Known rows, with every step that occurs
biseg-fozuv-zilun-sako: +1.45 -0.95 +1.03 -5.04 -2.12 -1.83 -0.40 +2.40 -1.35 +0.90 -0.60 -5.99 -0.68 -0.39 -1.99 +1.06 +0.63 +5.64
kalonup-fozuv-zilun-sako: +1.73 +0.36 +1.23 -3.52 -2.17 -3.52 -0.19 +2.97 -0.58 +0.87 -1.00 -5.69 -1.76 -0.61 -0.74 +1.16 -0.44 +4.73
fozuv-zilun: -0.36 -0.98 -3.04 -4.19 +0.85 -1.44 +1.59 +3.72 -1.28 +1.42 -0.77 -3.41 -0.46 +1.64 +1.54 +2.19 +3.12 +4.28
mezu-zilun-kalonup-fozuv-biseg: +0.55 -0.28 +0.56 +0.25 +1.51 -1.73 -0.13 +3.93 -2.43 +3.37 -5.69 -2.62 +0.48 +0.29 +2.70 +0.61 -1.24 +2.24
fozuv-zilun-kalonup: +2.16 -3.24 -1.22 -0.46 +0.76 -4.08 +3.26 +2.24 -0.80 +1.35 -3.49 -2.65 -1.92 +3.57 +2.62 +0.66 +1.49 +5.95
fozuv-zilun-mezu: -0.21 -0.62 -0.49 -5.20 +1.37 -3.37 +3.27 +0.36 -0.28 +2.45 -3.06 -4.74 -0.65 +0.44 +2.35 +1.49 +1.13 +4.78
fozuv-zilun-sako: +1.26 -0.56 +0.18 -4.84 -1.70 -3.66 +0.00 +1.85 -0.81 +1.38 -0.61 -5.47 -0.79 +0.35 -0.76 +1.17 +0.07 +5.06
biseg-zilun: -4.46 -2.70 -3.59 -3.47 -3.21 -2.79 +1.85 +2.46 -0.19 +2.32 -2.75 -1.56 +1.28 +2.50 +2.51 +2.49 +2.00 +4.71
kalonup-fozuv-biseg-mezu-zilun: -3.49 -2.46 -0.82 -3.42 +1.97 -0.42 -0.78 +2.21 -1.20 +3.10 -5.63 -4.09 -0.77 -0.36 +1.29 +3.52 -0.25 +5.38
piro-mezu-zilun: -3.91 -1.53 +1.35 -4.10 +1.42 -1.57 +0.81 +0.32 -0.44 +1.25 -2.10 -3.38 -0.06 -0.67 +2.24 +4.12 +1.82 +4.93
sako-mezu-zilun: -3.01 -2.38 -0.07 -4.36 +1.77 -0.06 +0.70 +1.23 -0.34 +0.62 -2.12 -2.67 -1.73 +0.58 +2.43 +6.37 +0.81 +4.32
fozuv-biseg: -1.43 +0.64 -1.64 -2.55 +1.40 -0.06 +0.41 +2.10 -2.31 +4.34 -4.05 -1.75 +3.20 +0.26 +1.80 -0.02 +0.27 +0.70
biseg-mezu-zilun: -4.28 -3.39 -1.15 -3.84 +0.94 -0.39 +0.31 +0.99 +0.19 +2.24 -4.27 -3.10 -1.64 +0.18 +0.64 +3.95 +0.71 +6.08
biseg-kalonup-fozuv-zilun: +1.13 -0.74 -2.81 -1.06 -0.51 -1.76 +1.18 +5.56 -1.17 +0.35 -1.77 -3.44 -3.63 +0.74 +0.54 +3.14 +2.73 +5.51
mezu-zilun: -2.96 -2.67 -0.35 -2.88 +0.18 -0.78 -0.55 +2.71 -0.05 +1.69 -1.58 -1.17 -1.52 +0.42 +0.80 +4.35 +0.84 +3.76
kalonup-fozuv: -1.41 +1.89 +1.27 +1.19 -2.42 +0.45 +1.86 +3.57 +1.32 +0.87 -2.77 -0.59 -1.97 -1.85 +0.50 +0.76 +0.54 +1.13
piro-mezu: -3.69 +1.70 +1.70 -3.22 +0.40 -1.00 +4.17 -2.17 +0.33 +1.29 -2.69 -3.25 +2.18 -1.50 +2.45 +0.58 +2.89 +3.36
biseg-mezu-zilun-kalonup: -0.56 -4.85 +0.15 -0.26 +0.83 -3.33 +2.36 +0.36 +0.22 +1.93 -5.94 -2.38 -2.67 +2.59 +2.04 +1.94 -0.23 +7.19
biseg-kalonup-fozuv-zilun-sako: +2.31 -0.39 +0.37 -2.63 -2.70 -3.85 -0.31 +3.15 -0.70 +0.63 -1.34 -5.50 -2.95 -0.27 -1.47 +1.87 -0.24 +5.93

Rows
-0.26 -4.68 -0.14 -0.62 +1.79 -3.41 +1.69 +0.66 -0.85 +2.74 -6.70 -2.98 -1.59 +2.67 +2.48 +1.63 -0.66 +6.84 : fozuv-biseg-mezu-zilun-kalonup
-0.19 -1.56 +1.93 +2.08 -0.83 -2.04 +1.87 +3.00 +0.87 +0.85 -5.59 -2.19 -3.91 -0.04 +1.64 +1.52 -0.68 +5.00 : biseg-mezu-zilun-kalonup-fozuv
-0.20 +0.45 -0.46 +3.00 -3.39 -0.25 +1.75 +3.91 +1.05 +0.34 -3.46 -0.16 -4.39 -1.21 -0.99 +2.23 +0.88 +3.50 : biseg-kalonup-fozuv
-1.16 +0.04 +0.56 -5.02 -0.72 -2.17 +1.82 +0.09 -1.14 +0.93 -3.84 -5.81 +0.44 +0.40 +2.87 +3.86 -0.91 +4.48 : kalonup-fozuv-biseg-zilun-sako-mezu
-2.29 -0.90 -0.57 -4.33 -0.44 -4.35 +2.42 +0.74 -0.99 +3.89 -5.81 -4.43 +1.43 +0.55 +3.71 +1.32 -0.58 +4.39 : kalonup-fozuv-biseg-zilun-mezu
+0.22 +0.32 +0.51 -3.90 +0.87 -3.21 +3.08 +1.53 -0.11 +1.92 -3.45 -4.97 -1.66 -0.48 +2.37 +1.49 +0.70 +4.54 : kalonup-fozuv-zilun-mezu
-0.32 -3.62 +1.87 -0.45 +1.17 -4.15 +2.69 -0.12 -0.20 +1.23 -4.42 -2.62 -1.56 +2.00 +3.12 +2.06 +0.58 +6.39 : piro-mezu-zilun-kalonup
+0.50 +0.72 +1.08 -4.98 +0.29 -1.44 +2.35 +0.44 -0.61 -0.31 -2.09 -6.15 -1.53 -0.17 +1.93 +3.98 +0.07 +4.61 : kalonup-fozuv-zilun-sako-mezu
-2.01 -0.52 -0.99 -1.29 +1.34 -0.41 +2.45 +0.32 -0.84 +3.85 -8.54 -4.32 +0.58 -0.18 +1.70 -0.66 -0.43 +4.83 : zilun-kalonup-fozuv-biseg-mezu
+0.86 -0.46 -0.31 -3.01 +0.46 -3.60 +3.00 +1.64 -0.21 +1.67 -3.80 -4.77 -2.81 -0.12 +1.62 +2.20 +0.84 +5.63 : biseg-kalonup-fozuv-zilun-mezu
-0.52 -1.75 +2.07 -3.93 -2.14 -3.20 -1.50 +1.13 +0.06 +1.53 -1.18 -3.88 -1.50 -0.55 -1.24 +2.70 -1.53 +4.69 : mezu-zilun-sako
-3.85 -3.09 -1.53 -4.33 +2.30 -0.53 -0.66 +1.41 -1.37 +3.45 -5.35 -3.93 -0.11 +0.28 +1.28 +3.56 +0.12 +5.58 : fozuv-biseg-mezu-zilun
-0.01 -1.01 +0.33 -5.43 +1.03 -1.55 +2.86 +0.92 -0.91 +1.97 -3.03 -5.26 -0.53 -0.25 +1.16 +1.37 +1.76 +5.37 : biseg-fozuv-zilun-mezu
-3.80 -2.33 -4.20 -4.25 -1.22 -2.96 +0.54 +3.08 -2.43 +4.01 -4.27 -2.77 +3.50 +2.67 +3.46 +1.93 +1.16 +4.02 : fozuv-biseg-zilun
+0.79 +0.15 +2.07 +3.21 -1.98 -1.71 +2.88 +3.12 +1.18 +0.65 -4.45 -0.73 -3.06 -0.13 +1.54 -0.01 -0.24 +2.85 : zilun-kalonup-fozuv
-3.11 +0.35 -1.41 -2.31 +1.15 +0.66 +1.97 +0.57 -0.77 +3.91 -7.75 -4.27 +1.11 -1.02 +1.19 -0.28 -0.03 +4.05 : kalonup-fozuv-biseg-mezu
